Each row was made from one path, in order. Every step used is in the known rows, and no mark comes twice. Write each row's path.
In the rows, 128 means zero.
Known rows:
dezun fime magos gugom govem pobero: [103 111 141 144 134 177 134 136  69 133 152 147 108  89 122 154 128 166
  76 157  79 161 122 170 121  38  72 101 127  93 129]
govem gugom magos fime: [136 107  96 151 133 115 101 125 138 153 148 144  95 127 140  88 141 136
 135 116 159 154  89 159 135  72  95 175 156 115 108]
zamur dezet dezun fime: [135 147 158  89 127 167 169 101 146 119 134 142 154 158 124 150 164 118
 141 131 129 109 120 107 133 146 177 128  77 109 122]
pobero govem: [159 116 138 129 140  79 131 124 126 137 111 115 126 129 146 111 113 102
 127 127 109 124 135 130 104 102 103 166 173 144 166]
zamur fime magos gugom govem pobero fuzem: [109 116 147 130 117 188 125 170  55  97 151 141 108  90 117 136 112 175
  98 158  69 170 149 149 110  55  51  89 132 109 128]
fime magos gugom: [120 121 133 148 133 155 132 135  98 116 119 119 149 119 132 122 149 144
 107 113 125 141 115 157 119  70  73 151 149 103 145]
fabok dezet dezun fime: [141 134 180 100 118 176 160 105 137  97 136 115 154 166 139 107 171 131
 122 136 119 101 118 113 130 107 179 187  80  95 113]
pobero govem gugom magos fime: [136  96  85 150 148  65  96 121 122 173 149 130  93 119 134  88 103 117
 142 118 156 158  93 165 124  70  91 167 180 114 100]
fime dezun dezet fabok pobero fuzem: [143 146 164 147  98 102 120 140 151  97  96  87 145 145 146 118 137 128
 127 136 127  88 200  71 108 215 190  78 149 188 140]
fuzem pobero govem gugom magos: [167  89 100 149 162   4 120 127  89 171 139  91 127 115 139  67  60  85
 122 123 106 157 123 146  90  77  90 144 205 140 126]
govem gugom magos fime dezun dezet zamur: [113 146  76 127 123 163 128 116 150 175 159 142 113 129  94 150 150 137
 144 114 165  99  85 142 153 171 146 125 108  76  57]
govem gugom: [159 100 127 145 139 126 121 128 125 151 125 124 140 125 153  95 148  98
 113 109 108 135 111 150 104 105  94 170 164 147 159]
fuzem pobero govem: [165 112 144 133 144  31 133 125 113 128 112 100 135 135 146  95  73  97
 128 128  83 132 149 117  93  90 108 155 184 154 157]
dezet fabok: [163 117 140 134 119 113 126 118 144 111  89 121 138 135 171 113 152 116
 122 127 115 131 134 119 119 152 148 170 135 169 188]
dezet dezun fime: [139 137 155 108 125 152 165  99 143 123 132 145 145 157 153 122 166 121
 128 129 118 114 119 126 131 108 160 147  98 112 123]
zamur fime dezun dezet fabok pobero: [124 172 136 118 121 114 136 132 169 123 104 125 153 144 150 149 141 119
 146 120 141  95 163 106 153 214 197  68  90 177 135]
gugom magos fime zamur dezet fabok pobero govem: [104 125 102 133 132  47  93 129 157 123 111 130 103 125 110 148  79 133
 164 132 196 145 152  99 156 177 165  88 138 167 136]
magos fime dezun dezet fabok pobero fuzem: [122 152 155 150  89 112 106 138 173  93 109 110 118 154 142 118 139 154
 152 128 153  96 189  73 130 200 194  88 133 175 111]
govem pobero: [160 112 157 143 127 128 122 144 126 103 123 138 102 118 152 102 137 127
 115 154  78 136 136 123 110  95  95 161 162 145 165]
pobero govem gugom magos fime dezun: [117 132  80 144 149  83 101 125 128 180 154 128  96 125 132  88  98 116
 150 111 161 142  99 160 129  86 112 141 172 108  55]
dezun dezet fabok pobero: [161 118 144 148 118  81 122 127 158 117  87 107 142 140 158 129 148 117
 116 132 136 107 159 100 121 202 177 120 140 187 199]
dezet fabok pobero fuzem: [168 108 182 156  99  76 107 141 139  73  84  99 139 135 169  89 127 124
 117 140 121 137 196  82 101 150 147 125 173 214 192]
fime magos gugom govem pobero: [124 103 130 151 135 168 116 154  65 120 138 132 103  86 125 133 117 164
  70 155  74 164 118 165 114  53  60 126 158 101 156]
fabok dezet zamur fime magos: [111 154 156  99 107 211 155 131 138  82 118 131 155 125 105 154 162 132
 133 124 129 114 117 135 151 129 108 180  35 111 123]
fuzem pobero govem gugom magos fime: [147  95  91 150 149  17 102 122 110 165 146 112  98 127 138  67  60 114
 145 118 128 164 112 151 113  63  94 153 186 127  94]
gugom govem pobero fuzem: [163  97 172 143 107 144 110 160  93  89 134 123  84 101 142 108 117 149
  83 174  53 148 162 107  85  87  85 136 178 154 170]
govem gugom magos fime dezun: [116 139  88 147 135 133 103 128 146 156 152 141  97 127 138  87 138 137
 144 109 161 135  94 158 141  87 117 147 148 108  60]
govem pobero fuzem: [161 107 180 149 106 132 119 157 112  77 129 119 101 117 147  87 129 138
 119 165  67 138 169  98  88  96  88 150 179 156 158]

Which path is each row?
[100 131  85 109 134 167 120 117 142 146 162 154 120 140  96 128 136 134
 155 112 178 129  85 126 158 153 147 123 101  82  77] -> govem gugom magos fime zamur dezet dezun
[127  97  90 140 152  29 102 131 117 161 115 105 142 102 116 130  76  84
 133 125 164 149 147 116 121 193 144  72 163 183 151] -> fime zamur dezet fabok pobero govem gugom magos
[ 99 131 116 118 139 185 136 139  84 128 136 147 136 105 120 162 131 158
  96 118 114 157 105 176 135  60  72 117 104 100 143] -> zamur fime magos gugom govem
[ 99 128 137 101 133 205 153 128  69 127 167 146 131 110  97 172 129 159
  91 160  89 153 112 146 131 104 128  79  85  65 103] -> zamur dezet dezun fime magos gugom govem pobero
[116 161  94 129 117 128 117 116 169 140 124 132 101 146 135 129 157 158
 154 128 177  97 114 119 156 184 192 128 107 113  87] -> gugom magos fime dezun dezet fabok
[164 113 155 150 121  72 111 132 153  99  83 113 142 135 174 104 131 109
 115 132 130 137 163 106 122 151 156 140 157 205 201] -> dezet fabok pobero
[110 105 103 137 137  68  93 125 145 154 114 125 135 121 117 140  87  98
 160 103 158 148 148 115 137 197 149  89 138 183 143] -> magos fime zamur dezet fabok pobero govem gugom
[109 166 102 129 123 144 123 123 169 137 146 137  87 147 116 130 153 164
 150 127 174  88 107 127 153 134 153 134 120  89  73] -> gugom magos fime dezun dezet
[104 165 152  96 124 187 165 103 147 111 127 142 159 152 114 147 170 119
 137 124 141 111 122 127 141 141 154 118  49 106  93] -> zamur dezet dezun fime magos
[127 118 137 124 135  59 118 130 143 120  87 109 149 120 122 158  87  94
 144 128 142 126 173  89 125 209 159  83 144 198 184] -> fime zamur dezet fabok pobero govem
[133 160 127 113 118 176 160 118 157 135 124 126 147 136 107 174 157 121
 131 125 120  69 122 107 131 198 156 126 100 107 124] -> fime dezun dezet zamur
[102 129 134  96 119 232 151 136  77 106 143 125 152 105  86 185 134 165
  90 131 112 143  94 155 148  95  98 154  61  68 138] -> fabok dezet zamur fime magos gugom govem
[100 138 125 124 135 172 146 137 104 117 129 142 152 121 131 140 146 148
 133 109 133 147 112 166 137  70  76 130 104 100 130] -> zamur fime magos gugom
[ 98 152 128  94 118 194 135 117 168 104 134 161 125 160 103 154 150 144
 164 115 157 102 110  99 161 168 160 134  82  95 112] -> magos fime zamur dezet dezun
[169  91 122 145 152  29 126 123  93 165 128  95 146 123 147  78  70  73
 124 110  77 147 135 139  83  95  93 150 193 157 144] -> fuzem pobero govem gugom
[104 121 125 127 135 183 128 158  70 119 150 157 111  86 123 153 115 165
  92 147  79 169 113 173 131  55  64 106 116 100 141] -> zamur fime magos gugom govem pobero
[121 143 139  93 126 183 151 119 143 103 126 140 152 149 107 154 147 119
 141 120 133  97 125  92 138 183 159 123  96 113 137] -> fime zamur dezet dezun
[111 128 151 118 136  66 139 110 144 131  99 125 153 126 118 174  98 100
 152 132 147 124 176  93 134 193 175  57 110 190 159] -> dezun fime zamur dezet fabok pobero govem
[116 137 142 110 128 165 137 131 149 107 116 137 139 129 105 165 147 123
 139 120 129 102 131 102 130 159 115 126 114 137 161] -> fime zamur dezet
[160 104 146 135 129 142 113 148 106 116 132 141  86  99 144 125 120 136
  80 164  63 146 129 133 108  88  91 147 163 146 181] -> gugom govem pobero
[100 133 162 114 125 202 163 112  94 100 145 108 170 152 121 118 166 156
 110 127 130 118 108 141 135  73 145 163  77  48  89] -> fabok dezet dezun fime magos gugom
[106 164 127 104 111 195 167 121 147 122 118 151 155 125  97 193 169 124
 144 119 136  99 119 141 150 181 114 122  39 109 124] -> dezun dezet zamur fime magos
[161 109 187 155 107  90 115 152 138  71 105 102 125 137 152  89 125 126
 113 138 116 132 188  92  94 102 109 130 189 187 175] -> fabok pobero fuzem
[158  92  92 149 158  53 110 124 101 177 137 109 120 109 139  84 101  90
 118 125 134 152 106 159 103  85  87 157 196 128 131] -> pobero govem gugom magos
[154 137 144  95 127 161 146 118 146 105 122 126 149 156 127 130 154 114
 130 126 124 112 118  97 127 162 162 153 111 116 149] -> zamur dezet dezun
[121 173 135  93 122 183 162 127 156 118 126 159 147 131 125 167 145 119
 156 117 121 105 121 124 152 154 135 123  72 120 112] -> dezet zamur fime dezun
[122 156 131 143 110 110 110 127 188 120 104 123 119 151 149 131 146 141
 148 118 161  95 156 102 151 201 201 105 116 165 123] -> magos fime dezun dezet fabok pobero
[106 113  84 125 152  53 111 126 115 165 152 123 110 123  86 120  56 114
 166 112 143 147 120 127 127 121 104 104 152 118  85] -> fuzem pobero govem gugom magos fime zamur dezet
[104 116 161 116 126 217 147 131  57 106 169 120 129 115 115 129 136 173
  71 166  80 144 111 150 129  60 130 138  92  52  96] -> fabok dezet dezun fime magos gugom govem pobero
[110 165 100 116 113 167 136 115 169 137 145 145  98 140  95 167 152 156
 151 131 172  86  99 119 162 167 160 131  97  76  72] -> gugom magos fime dezun dezet zamur
[115 139  65 137 146  91 109 120 135 199 159 120 101 128 111 110 112 119
 151 113 165 110 100 154 133 136 134 120 155  88  49] -> pobero govem gugom magos fime dezun dezet
[100 136 103 102 125 212 164 127  91 151 143 150 152 105  81 226 143 155
  99 124 121 124  96 162 149 145 105  95  60  67 140] -> dezun dezet zamur fime magos gugom govem
[168  82 121 161 143  22 103 127 117 162  96  96 151 115 172  87  90  72
 116 116 121 159 153 135 103 154 138 127 190 204 182] -> dezet fabok pobero govem gugom
[128 143 100 125 143  62 129 128 137 186 116 110 167 123 146 129  99  77
 151 106 133 114 154 131 126 220 178  60 122 180 115] -> zamur fime dezun dezet fabok pobero govem gugom
[ 99 124  88 127 135 150 105 127 144 149 153 155 106 123  90 139 133 138
 155 111 174 135  96 136 148 131 106 125 123 107  99] -> govem gugom magos fime zamur dezet
[111 157 112 133 125 134 112 130 166 118 140 145  83 143 136 106 140 156
 151 125 170 122 106 135 152  84 131 154 138 106  75] -> gugom magos fime dezun
[107 158 154 120 121 172 160 100 142 114 124 145 149 150 142 121 169 124
 126 126 134 118 124 147 138 106 138 136  71 109  90] -> dezet dezun fime magos
